Each row comes from the steps of one walk. Every step used is in the known rows, and no mark comes twice. Write the walk behind each row, first mark first.
Known rows:
X, U, N, A: [-23   1   1  -2   7  -5 -12  16 -10 -12   6   0 -12  17   9  -7  15  11
 -10  -4  -3 -18  -8]
Z, G, R, X, Y: [ 30 -15   9  -6  -1   8   6 -11   5   9 -24  18  -7  -6  -7  -1  -7  15
   7  25  -2  10 -12]
U, N, A: [-26   7  -5   3  11  -1 -23   7  -4   1  11  -4   4   6  -9  -1  16  12
 -14  -4 -18 -15 -10]
K, R, N, Z: [ 11 -15   8   1  10  -2  -6   2 -16  13  -2   8 -10   5   1   6  23   5
  -2   7  -8  -3  10]
H, K, Z, N, A, X, U: [ -2 -11 -13 -15 -15  17   8  11   6   6  15  -2 -21  37   8 -21  22   0
 -13  -9   8  11  -9]
H, K, R, X, U: [ 25 -23  -9   9  -9  -1   3  16  -1   5   6  -1 -19  14  14  -5   7  21
 -10  -4   0   2 -12]
A, X, U, N: [ -4   3 -10  -3   6 -10  -2   0  -1   1   7  -7  -7  12  23  -5  -2 -19
 -14   2  13  -3  -9]
X, Y: [  5  -3   4  -6  -2  -9   7 -16  -1   2  -4   4 -25  -5   2 -12   7  -3
  11   0   4   3   4]
N, Z: [ -7 -13  22 -11  -2   4   0 -11  -7  -8   8   3  -4   8  -6  -9   7   8
  -6  13  -6  10  12]
A, X, Y, N, Z, G: [ 13  -5   7 -20  -3  -5  13 -29  -1  28  -2   4 -32  11   0 -18   8 -17
   3  20  -8   3  16]
N, Z, G, R, X: [ 15 -25  27 -13  -1  14   2 -12  -3  -2  -9  16   1   5 -12  -4  -2  21
  -5  32  -9  16   1]
H, K, A, X, U, N, Z, G: [  5 -22 -17 -13  -8  -4   4   5   3  19  10  -3 -13  36   3  -9   7   3
 -22   5  -8  12 -24]
N, A, X, U: [-12  -9  -4   6   3   5 -13   4  -3  -8   8 -13 -15  20   4 -19  11 -13
 -19  11  15  -8  13]
Y, N, A, X, U: [-15   0   4  -5   8   8  -8  -3  -7  13   0  -7 -25  19  -5 -13  22 -10
  -6   7 -13 -24  23]
G, R, X: [ 10 -17  13   7  12  18 -14 -10   5 -16 -16  -1  13 -15  -4   7  -8   6
  -3  14   8  12  -7]
A, X: [  6   0 -10   2   2  -2  -1 -10   5   8   5 -11   0   4   9  -5  -7 -25
 -10   8  13   7   3]
R, N, Z: [  4 -10  23  -7  12   3 -11  -6 -20   1   3   5  -9   0  -1   1   4  -2
 -12   0   0  12   7]
R, N, Z, G: [ 17 -10  20 -12   6   2  -2  -2 -19  14  -3  15 -12   6  -4   1   1   4
  -9   9  -7  11   1]
K, Z, G, R, X, Y: [ 12  -7   2 -21   1  15  15 -10  -1   7 -23  28  -1   5   1   9   8  13
   9  11  -2  19  -6]
H, K, Y, N: [ -2 -12  -3 -18 -10   7  10  -4  -2  15   6  -1 -19  22  -8 -12  10   5
  -8 -19 -18  -7 -11]
N, Z, G: [  9 -13  19 -17  -9   3  10  -6  -6   9   1  16  -7  15 -10  -8   3  17
  -3  23 -14   9   5]
Z, G, R, N: [ 20 -11   7 -12   9   8   0   2   0  19 -22  15   3   0 -10   6  -5   6
   1  16  -2   8 -14]
A, X, U: [  4  -4  -7  -1   0  -5   4  -2   0  -3   3  -8 -12  13  21 -10  -4 -24
 -10   7  23   2   3]
K, U, N, A, X, Y: [-20  -4  -6  -4  -4 -12  -6  -1  -5   3  -2  -5 -19  11   4  -6  30   1
 -16 -12   0 -14  -6]

Which walk is each row?
[  0  -1  -6   2 -13  15  -4   2   8  -3   5  -8 -23  22  -1 -25  22 -12
  -3  15   9 -17   4]	Z, N, A, X, U
[ -3 -23  29 -11  22  15 -17 -12  -6  -7 -10   1   7  -5 -10   1   5  -2
  -6  12   7  18   1]	G, R, N, Z
[ 18 -16   5 -10  10   7  -5  -8   1  22 -18  10 -13   5 -10  -9   3  -5
  -4  24   6   7  -5]	Z, G, R, N, A, X, Y
[  4 -20  -4 -20   3  17   0  13  -1  19   0  10  -5  25  -8  -4  12  16
 -15  -6  -3  22 -15]	H, K, Z, G, R, N, A
[ -8 -18  -5 -16  -9   9   5  -1  -5  10  10  -9 -30  35  -2 -23  15  -4
 -18 -12  -7 -12  -4]	H, K, Y, N, A, X, U
[ -7  -8  -4   5   2   2 -12 -13   0   2   8 -12 -22  11  -4 -23  14 -17
 -12  13  11  -3  16]	N, A, X, Y
[  4   0  -6   1 -14  12  -3 -12  11   5   5  -7 -28  14  -8 -28  24 -15
   3  16   5 -12   7]	Z, N, A, X, Y
[  9 -20 -24  -3  -8  -4   3  -8   9  18   7 -13 -18  21   0 -12   6 -13
 -13  -3   5  17 -13]	H, K, A, X, Y
[ 11 -13   6  -2   6  10  -8   8   0   1 -18  15   0   6  -6   1   0  24
  -6  22  -7  -4 -18]	Z, G, R, X, U, N, A
[  4  -9  18 -15   7  -1  -5 -15  -5   4  -4  16  -4  -1  -6  -1   4  23
  -4  17 -21   8 -16]	U, N, Z, G, R, X, Y
[ 18 -25  29 -16  -2  10   5 -21  -3  -1 -11  18 -12   3 -11 -10   2  19
   1  33  -7  18   3]	N, Z, G, R, X, Y
[ -1 -11  27 -27   5  13   6 -13  -3  22 -12  14 -11  12 -21  -4  17  15
   8  22 -33  -6  14]	Y, N, Z, G, R
[ -1 -17  17 -16  -6  -5   4  -9  -7  -1 -17  15 -13   3   0   1  21  26
  -8   3 -10   1 -15]	K, U, N, Z, G, R, X, Y
[ -8  -1  10 -10   3   0  -2 -17  -6  14  -5   2 -38   4 -13 -17  27   1
  11   2 -18 -16  21]	X, Y, N, A
[-23  -2  -9  -1  -2  -8 -10   7  -4   2  -1  -7  -6  13   3  -1  27   3
 -22 -12  -2 -15  -8]	K, U, N, A, X
[ 14 -17   5  -8  11   9  -6   5  -2  14 -18   9  -7  13  -4  -6   1  -3
  -9  23  10   3  -7]	Z, G, R, N, A, X, U
[-10 -16 -13  -4 -10  -6  -6  14   3  11  14 -14 -13  23   3 -13  18   9
 -30 -20   0   1 -20]	H, K, U, N, A, X
[  5 -23  25 -20  -1  11   5 -10   1   4  -7  14   1  11 -16  -8   5  17
  -1  31 -10  14   2]	N, Z, G, R
[  3  -1   3  15   6   3 -16   8 -14 -21   0   2 -10   1  14   3   0  15
 -16  -1   0 -10  -9]	R, X, U, N, A
[ -3 -20  12  -1  24  12 -24 -15  -1   0 -11  -9  -7  -4  -9 -10  10 -18
 -10  12  18  10   4]	G, R, N, A, X, Y
[-18  -3  14 -13   5  -8  -2   6 -12 -14   7   6 -10  15  13  -6  11  13
  -7   0  -5  -5  -8]	X, U, N, Z
[ 26 -26   0  -6  -5  -2   4  13  -6  29   8   8 -19  21  -1  -7  13  20
 -11   1 -12   9 -10]	H, K, R, N, Z, G
[ 20 -15   6  -3   6  -3   1   5 -14  24  -7  17 -12  10  -2   7  20  11
   0  14 -13  -4   5]	K, R, N, Z, G
[-13   2   1  -4   8  11 -11  -8  -4  20   2  -9 -17  13 -13  -9  21 -12
  -6   7 -19 -20  24]	Y, N, A, X
[ 14 -26  29 -15  -2  12   5  -7  -6  -9 -11  17  -6  11  -4  -7   0  22
  -4  31  -3  13   1]	N, Z, G, R, X, U
[ 11 -16  19  -3  14  14  -8 -23   2  -5 -22   3 -10 -16  -6   0   4   4
   8  12  -2   5   3]	G, R, X, Y, N
